What can hang from each mark
z815: z129 z423 z607 z814
z607: z809 z815
z432: z129
z418: z809
z129: z815
z972: z423
z814: z815
z423: z972
z834: z815 z931

Known rows, with every way that one mark hangs from another
z607(z809): [  1.4   1.4  -5.8  -1.9   3.7 -12.4   7.4  -1.0  -4.3  -3.7   0.3  -0.2
   4.8  -8.9  13.7   7.8  -9.6   4.0   2.5 -10.3  -3.2  18.4  -7.6  -5.2
   2.7]
z834(z815 z931): [ -7.3 -22.8   7.3  -8.0  -6.2  32.6   2.3  -3.0  -9.6 -11.5  -3.6  -4.0
 -19.2  23.0 -24.0   4.4   7.2  11.4  16.0 -21.6   6.4  15.8  12.5  -6.7
 -10.2]
z607(z809 z815(z129 z423(z972))): [ -5.6   6.8 -16.6  25.3 -18.4 -36.9 -18.2  -1.4 -13.8   7.1  -1.6   5.9
  11.6 -33.4  31.7  24.5 -35.0  30.5   7.9 -51.9  11.0  13.1  -7.3  -6.2
 -11.0]
z432(z129(z815(z423(z972) z814))): [ 13.5  21.4  -7.7  18.4 -12.9  -2.5 -19.9  12.6  -5.8 -11.2  12.0  27.8
  38.3 -27.1   0.7  29.8  10.1  35.0  12.3 -35.1   8.0  -3.3   4.6 -20.1
 -25.9]
z607(z809 z815): [  0.7  -1.9 -13.3  -5.3  -5.4 -23.4  13.9   7.2  -3.3   6.3  -0.3  -8.4
  10.8 -14.7  19.7   6.7 -18.0   0.5  10.5 -12.9  -2.1  22.0  -9.4  -6.0
   8.0]
z972(z423): [ -4.1   3.4   2.0  -1.3 -12.2  13.7   2.2   5.3  -0.4  -6.8  -3.1   2.6
  14.3  -1.6   0.9   2.7 -13.2   6.4  -2.9  -2.5  10.3   3.7 -15.1 -19.4
 -13.4]
z814(z815(z423 z607)): [ -6.6  -0.8   7.4  25.7 -33.2 -12.2 -25.4 -12.7 -26.2 -16.0   6.1  22.4
  25.3  -4.9   1.6   1.0   4.4   9.9 -12.5 -15.1  -8.4  -7.6 -10.2  -5.5
 -22.3]
z423(z972): [  4.1  11.0 -10.4  -5.2 -10.5 -15.2  -7.5  -3.6   9.5   3.4   2.3  -4.5
   8.0  -8.2   7.0   8.5   1.7   3.9  -1.6 -23.0  10.2 -16.6 -10.5   7.2
  -4.2]
z815(z607(z809) z814): [  7.2  17.0   4.2  16.7  15.8 -21.2  -4.0  11.5 -19.9 -17.3  11.6   4.0
  19.4 -19.3  21.7  11.5  -1.5   9.5   1.0 -22.7  -3.6  12.7 -12.0 -14.6
  -0.4]
z432(z129(z815(z423 z814))): [  9.7  11.1   2.1  23.5  -2.5  10.9 -12.3  15.7 -16.0 -15.6   9.5  31.6
  29.0 -18.4  -5.2  20.5   8.8  31.0  13.3 -11.9  -0.7  12.1  15.2 -27.4
 -21.2]
z607(z815): [ -0.8  -3.0  -6.7  -1.8  -8.8 -11.6   6.9   7.9   0.1   9.8  -0.7  -9.2
   5.9  -6.5   6.0  -1.1  -8.4  -3.4   7.9  -3.7   0.4   4.5  -2.0   0.0
   4.4]
z834(z815(z607)): [ -5.0   0.4   7.9   6.4  -0.3  14.6 -22.4 -10.5 -19.5 -15.3   4.9   6.6
   1.0  18.1  -1.5   5.4   9.4   5.5  -2.4 -15.0   1.9   1.5  -9.3  -8.2
 -14.4]
z834(z815(z423 z607)): [-14.5  -3.3  16.7  25.3  -4.9  19.9 -35.5  -7.0 -27.6 -18.6   5.6  17.7
   6.1   9.2   6.5  10.8   6.4  14.5 -11.6 -18.8  -0.6  -4.0  -4.5 -15.7
 -25.1]
z834(z815): [ -5.7  -4.1   2.1  -1.5   3.1  18.3  -0.2  -6.9  -6.2  -4.3  -2.0   0.3
  -9.6  18.0  -8.1   3.5   9.8   9.1   0.0 -10.8   3.2   6.0  -3.0  -4.3
  -9.8]
z129(z815(z423 z607(z809) z814)): [ -4.9  17.2  19.1  32.2   6.3 -14.0 -21.2   6.8 -33.2 -29.6  12.4  34.7
  47.5 -25.4  18.4  25.4   4.6  32.9  -8.5 -20.6 -16.0  17.1  -9.9 -30.6
 -22.8]
z418(z809): [ 12.3  -6.0   2.8   4.8  -0.1 -20.9   3.7  -0.1   9.8  -8.7  -1.4  10.2
   4.1  -2.9  10.0  -4.2  -6.5  -8.2   3.3  -3.2   6.6  -1.9   1.3  -1.0
   0.1]
z834(z815(z814)): [ -1.2   6.9   7.6  11.2  16.6  14.3  12.2   9.2 -10.2  -7.1   0.3  -2.0
  -5.5   8.4  -6.3   5.4  17.8  17.0   1.4 -21.4   3.2   6.4  -1.8  -9.2
  -9.0]
z129(z815(z423 z814)): [ -7.9  11.1  19.6  27.2   5.2   2.4  -5.6  11.5 -17.5 -14.8   3.6  28.5
  32.8 -16.5  -2.3  16.3  13.3  32.0  -9.5  -6.8 -11.2   3.8   4.6 -20.6
 -22.1]
z814(z815(z129 z423 z607)): [ -7.4  -1.1   6.6  42.1 -30.5 -17.3 -36.8 -21.3 -36.3 -15.7   2.6  30.5
  13.6  -5.2   0.2   5.4  -9.2  27.9  -4.4 -26.7  -2.3   4.2  -2.1  -6.4
 -24.4]
z815(z423 z607 z814): [ -4.5  12.8  19.5  38.4   7.4  -2.5 -23.7  15.3 -25.8 -17.5  10.7  16.0
  19.3 -19.8  15.5   8.6   4.6  13.8 -10.5 -17.7  -2.6  -9.3  -0.1 -15.7
 -15.2]
z607(z815(z129 z814)): [  2.2   9.0  -4.2  25.3   7.3 -20.0   7.3  14.9 -14.6   8.2  -1.8  -3.5
  -1.9 -17.1   5.1   5.5 -13.9  22.3  16.7 -24.9   6.1  16.0   7.4  -6.8
   2.7]
z129(z815): [ -2.4   2.3   6.5  -3.9  -5.7   1.5  -4.0  -8.3  -4.7  -8.0   0.6  18.9
  23.3   3.8 -11.0   9.2   9.8  15.4  -1.0   8.2 -10.0   8.4  -2.3  -9.1
 -10.3]

Rows
[  2.2   1.7  -3.0  23.1 -26.0 -22.8 -24.5 -24.0 -27.9 -11.4   2.9  17.8
   8.1   3.5  -8.0   0.6  -5.1  19.6   5.6 -21.9  -0.6   9.2  -7.4   0.3
 -12.7] -> z814(z815(z129 z607))
[ -7.9   5.5   4.6  44.0   2.8 -14.9  -6.3  19.0 -23.6   4.7  -1.9   9.4
   2.8 -26.5  13.5   9.7 -18.4  31.1   7.6 -30.4   4.1  11.8  12.7 -12.7
  -9.2] -> z607(z815(z129 z423 z814))
[ -0.1  -2.1 -13.9  11.5  -3.4 -28.6   2.7  -0.9 -14.4   7.7  -3.7  -1.8
  -1.7 -15.7  18.4  11.9 -32.3  18.5  18.6 -24.4   3.5  33.8  -1.2  -7.2
   4.9] -> z607(z809 z815(z129))
[  6.3   4.2   3.0  20.1 -20.0  12.5 -46.7  -4.3 -24.0 -23.9  14.7  41.5
  35.7  -8.4   0.4  21.5   1.3  20.0   9.4  -4.3  -2.6   7.3   7.2 -27.1
 -26.3] -> z432(z129(z815(z423 z607)))
[ -5.8   5.7 -14.5  10.0 -20.4 -32.2  -6.6   7.2  -3.4   6.4   1.4  -1.3
  24.0 -32.7  33.6  20.2 -21.1  12.5  -0.7 -40.3   6.4   1.5 -14.8  -5.9
  -7.7] -> z607(z809 z815(z423(z972)))
[ -8.2 -23.3   6.1   7.7  -4.2  27.1  -8.6 -11.8 -20.6  -9.4  -7.5   3.6
 -31.3  21.9 -25.2   8.7  -6.6  29.9  26.3 -32.7  11.3  27.3  19.5  -7.7
 -14.2] -> z834(z815(z129) z931)
[ -5.5   0.3   0.3  40.3 -26.7 -30.7 -29.6 -21.5 -39.5 -19.2   3.7  29.5
  18.1 -13.7  13.1  13.1 -18.9  32.2  -0.8 -36.4  -4.6  22.2  -9.3 -11.6
 -21.8] -> z814(z815(z129 z423 z607(z809)))
[ -3.8  14.2  11.6  51.1  13.6 -21.1 -27.4   6.5 -39.2 -20.8   8.6  23.2
  12.6 -28.8  27.9  21.1 -19.5  36.2   0.5 -38.6   0.7  19.5   0.0 -22.8
 -14.8] -> z815(z129 z423 z607(z809) z814)
[ -3.3   5.5  -8.4  13.4 -39.8 -22.7 -11.3 -12.3  -4.6  -1.4   1.2  10.7
  24.4 -12.6   0.8   7.7   5.6  16.5 -12.0 -35.0   2.8 -18.8 -13.9   5.2
 -22.2] -> z814(z815(z423(z972)))
[ -4.1   9.6  -3.9  37.3 -40.9 -31.4 -45.1 -24.8 -27.6 -11.9   4.7  25.0
  21.1 -14.3   5.9  13.9  -7.9  32.1  -5.9 -49.7   7.2 -11.4 -12.9   1.0
 -28.3] -> z814(z815(z129 z423(z972) z607))
[ 11.3  14.9  -7.3  14.9 -30.4  -2.2 -55.0  -8.2 -15.5 -19.3  16.4  35.6
  43.9 -17.6   7.0  30.6   2.3  23.6   8.9 -27.8   7.7  -8.4  -3.6 -18.9
 -31.1] -> z432(z129(z815(z423(z972) z607)))
[ -6.3   7.5  -0.8  41.3   6.7 -27.5   1.6  18.7 -27.3   0.2  -1.4   7.4
   8.1 -34.6  26.4  18.1 -28.4  35.0  10.5 -39.4   1.2  29.2   5.3 -19.1
  -5.5] -> z607(z809 z815(z129 z423 z814))
[ -9.0  -4.2  -3.9  14.7  -9.8 -18.6   1.2   9.9 -12.7   2.3   0.2   2.7
  15.7 -24.3  27.5  11.3 -21.9   9.4   0.7 -17.7  -4.8  17.2  -4.4 -12.7
  -4.4] -> z607(z809 z815(z423))
[ -4.3  -0.2   1.9  23.8 -28.5 -24.8 -19.0 -12.9 -29.6 -20.7   7.7  22.3
  29.6 -14.0  14.3   8.4  -5.4  14.8 -10.8 -25.0 -11.3  10.5 -16.9 -11.0
 -19.4] -> z814(z815(z423 z607(z809)))
[ 17.4   7.9 -11.8  -1.0 -11.9  -6.2 -26.4  -8.6 -18.3 -23.7  15.1  28.7
  35.9  -8.4   6.8  24.4  -4.1  16.3  22.3  -9.7  -3.5  30.3  -5.5 -25.0
 -12.3] -> z432(z129(z815(z607(z809))))
[ -8.2  -5.8  -0.3  33.8 -27.5 -13.2 -14.8 -17.0 -24.3  -4.7  -5.2  23.5
   3.0  -4.4  -7.5   2.5 -10.1  31.4  -1.6 -23.8  -1.7   8.9   3.4  -2.0
 -21.2] -> z814(z815(z129 z423))
[  4.5   9.9  -7.8   8.4   8.4 -28.1  26.0  22.9  -8.3   3.0   2.3 -11.0
  14.8 -25.2  20.9   8.6 -10.3   8.4  11.4 -23.6  -2.1  23.4  -7.2 -10.9
   9.1] -> z607(z809 z815(z814))
[ -6.0  15.7  10.6  17.9 -23.2 -11.2 -47.0 -12.6 -16.5 -18.9  11.1  31.9
  47.6 -14.0  10.6  24.8   7.6  24.7 -14.1 -24.0  -3.3 -17.5 -14.3 -12.4
 -30.2] -> z129(z815(z423(z972) z607))
[ -7.5   3.9   6.7  40.2  -1.9 -16.3 -40.2  -9.6 -35.2 -17.5   5.4  25.4
   7.4 -19.5  26.4  19.4 -27.6  27.6  -0.6 -28.8  -0.2  19.1  -1.3 -17.4
 -15.9] -> z815(z129 z423 z607(z809))
[ 22.2  19.0  -6.8  10.9   2.0 -10.5 -15.1   8.5 -22.4 -27.2  17.9  26.2
  39.4 -19.1   6.4  26.4   3.7  24.0  22.8 -20.8  -3.4  30.8  -3.6 -30.1
 -10.1] -> z432(z129(z815(z607(z809) z814)))
[  5.5  17.7   2.5  32.2  17.9 -25.9 -15.4   3.4 -30.8 -17.0   7.6  11.9
   7.4 -20.5  19.3  16.7 -14.6  26.7   9.5 -34.3   2.0  25.7  -4.9 -15.6
  -3.1] -> z815(z129 z607(z809) z814)
[-10.4  -4.1  -5.2  30.3  -8.6 -23.7 -10.1   1.7 -23.0   3.8  -3.6  11.3
   3.1 -24.0  25.3  16.2 -36.0  27.8   9.5 -29.0   1.3  28.7   3.1 -13.2
  -6.2] -> z607(z809 z815(z129 z423))
[ -7.3 -18.7  12.7  15.4  -7.8  23.4 -30.7 -15.2 -32.6 -21.4   0.4  10.7
 -20.6  22.0 -18.3  11.1  -6.5  26.6  22.9 -36.7  10.9  22.2  12.9 -11.8
 -18.5] -> z834(z815(z129 z607) z931)
[ -5.2  13.0  17.6  54.4   9.0  -7.9 -34.9   7.3 -36.3 -16.3   7.3  23.2
   7.0 -20.2  13.6  12.7 -11.1  31.3  -2.7 -28.3   2.6   2.6   8.4 -16.7
 -18.2] -> z815(z129 z423 z607 z814)
[ -1.4  24.2   8.4  48.4  -1.7 -22.1 -42.7   4.4 -26.2 -13.4   9.1  18.1
  16.0 -28.6  20.6  22.5  -8.6  35.2  -3.5 -52.8  12.8 -13.1  -3.3  -9.6
 -21.1] -> z815(z129 z423(z972) z607 z814)
[ -5.0  16.1   5.3  16.4 -18.8 -23.5 -40.9 -13.3 -20.5 -22.6  11.5  32.5
  51.5 -23.7  23.8  33.6  -2.4  27.7 -11.6 -33.1  -5.0   0.2 -21.8 -17.6
 -27.4] -> z129(z815(z423(z972) z607(z809)))
[ -8.9   5.8  14.9  20.8  -8.4  -9.1 -32.4  -9.4 -30.0 -26.8   9.6  37.5
  43.9 -14.8  17.6  24.6  -3.5  24.9 -10.1 -10.3 -15.8  16.0 -11.2 -25.3
 -22.5] -> z129(z815(z423 z607(z809)))
[ -3.2 -11.4  12.6   4.2   8.8  28.1  14.0  13.4 -13.8 -14.8  -0.1  -6.1
 -14.8  11.7 -22.8   6.2  15.6  19.9  18.2 -32.4   6.1  16.1  14.9 -12.3
  -9.2] -> z834(z815(z814) z931)
[ -9.6   1.5  13.3  42.2  -5.2  -3.3 -46.0  -8.3 -32.1 -13.2   4.2  25.9
   3.5 -10.2  14.0  11.3 -18.0  23.9  -3.2 -18.7   2.8   2.3   6.3 -12.0
 -18.3] -> z815(z129 z423 z607)
[  4.6  16.5   9.0  35.0  14.3 -13.4 -22.1   3.6 -26.6 -12.2   7.5  11.4
   3.4 -11.8   5.8   8.2  -5.9  22.0   7.1 -24.3   4.3   7.2   3.3 -10.7
  -5.2] -> z815(z129 z607 z814)
[-13.5 -14.6  20.0  38.0   5.3  28.1  -9.7   8.4 -33.2 -17.8  -4.1  12.9
 -22.4   3.8 -16.1  15.1  -3.4  46.2  17.2 -47.3   9.9  23.5  26.2 -19.8
 -25.1] -> z834(z815(z129 z423 z814) z931)
[ -2.8   9.8  -2.3  21.7 -42.1 -26.6 -34.0 -15.9 -16.6 -13.1   7.8  18.0
  34.1 -13.7   7.2   9.8   5.9  13.0 -13.7 -38.5   0.8 -22.9 -20.8   2.2
 -25.6] -> z814(z815(z423(z972) z607))
[ -3.8  12.7   4.3  21.4 -17.7 -12.9 -43.3  -4.0 -12.8 -10.3   9.0  13.6
  23.5 -18.1  20.2  16.1  -2.1   8.8 -13.9 -30.6   6.5 -25.7 -12.0  -3.5
 -19.2] -> z815(z423(z972) z607)
[  2.4  18.1  17.3  16.6   7.2  -6.7 -15.0   4.2 -20.8 -21.8  10.7  22.3
  38.0  -7.6  -3.0  13.1  18.4  20.1  -2.6  -5.8 -11.7   4.7  -6.8 -18.5
 -13.3] -> z129(z815(z607 z814))
[  4.6  19.8  11.1  14.3  10.9 -19.2  -7.5   3.0 -25.2 -25.7  12.5  21.9
  43.7 -15.9  11.4  21.6   9.0  23.9   0.5 -15.4 -14.1  22.1 -14.4 -23.7
 -10.2] -> z129(z815(z607(z809) z814))
[  3.8  10.3  -9.0  23.6  10.6 -33.1  14.5  15.6 -18.1   4.4  -0.9  -3.4
   3.0 -25.6  18.9  13.3 -24.5  25.9  20.3 -35.0   3.4  34.5   0.8 -11.5
   6.1] -> z607(z809 z815(z129 z814))
[ -2.6   7.3   5.4  25.9  18.6   8.7   0.4   0.9 -20.8  -6.5  -2.8   5.5
 -17.4   8.4  -8.4   9.4   3.8  34.6   9.7 -33.0   7.8  19.3   6.2  -9.4
 -12.1] -> z834(z815(z129 z814))
[ -1.3  17.4  -8.9  21.6  -5.3 -36.4   5.0  22.3  -6.9   2.4   5.0  -2.8
  28.2 -42.9  34.9  22.5 -13.7  21.1   0.8 -51.2   6.2   1.7 -11.9 -11.2
  -6.9] -> z607(z809 z815(z423(z972) z814))
[ -7.2   8.9  -3.2  29.3 -13.8 -13.5 -31.5  -8.8 -10.1   1.2  -1.0  14.1
   1.6 -18.4  12.3  18.0 -16.8  30.9  -2.6 -39.4  13.3  -9.3   1.3  -0.1
 -18.5] -> z815(z129 z423(z972))
[ -4.5   5.8  -9.8  29.3 -38.8 -27.6 -22.2 -21.1 -14.6   0.0  -2.4  18.9
  11.3 -12.7  -1.9  11.4  -9.0  34.8  -3.6 -46.3   8.2  -7.4  -7.7   4.9
 -25.2] -> z814(z815(z129 z423(z972)))
[ -0.7  23.9   8.6  33.3  -2.5 -17.7 -31.6  11.7 -16.5 -14.2  12.6  11.1
  28.2 -28.1  22.1  17.8   5.3  16.8 -12.0 -41.0   6.0 -25.3 -10.1  -8.8
 -18.4] -> z815(z423(z972) z607 z814)
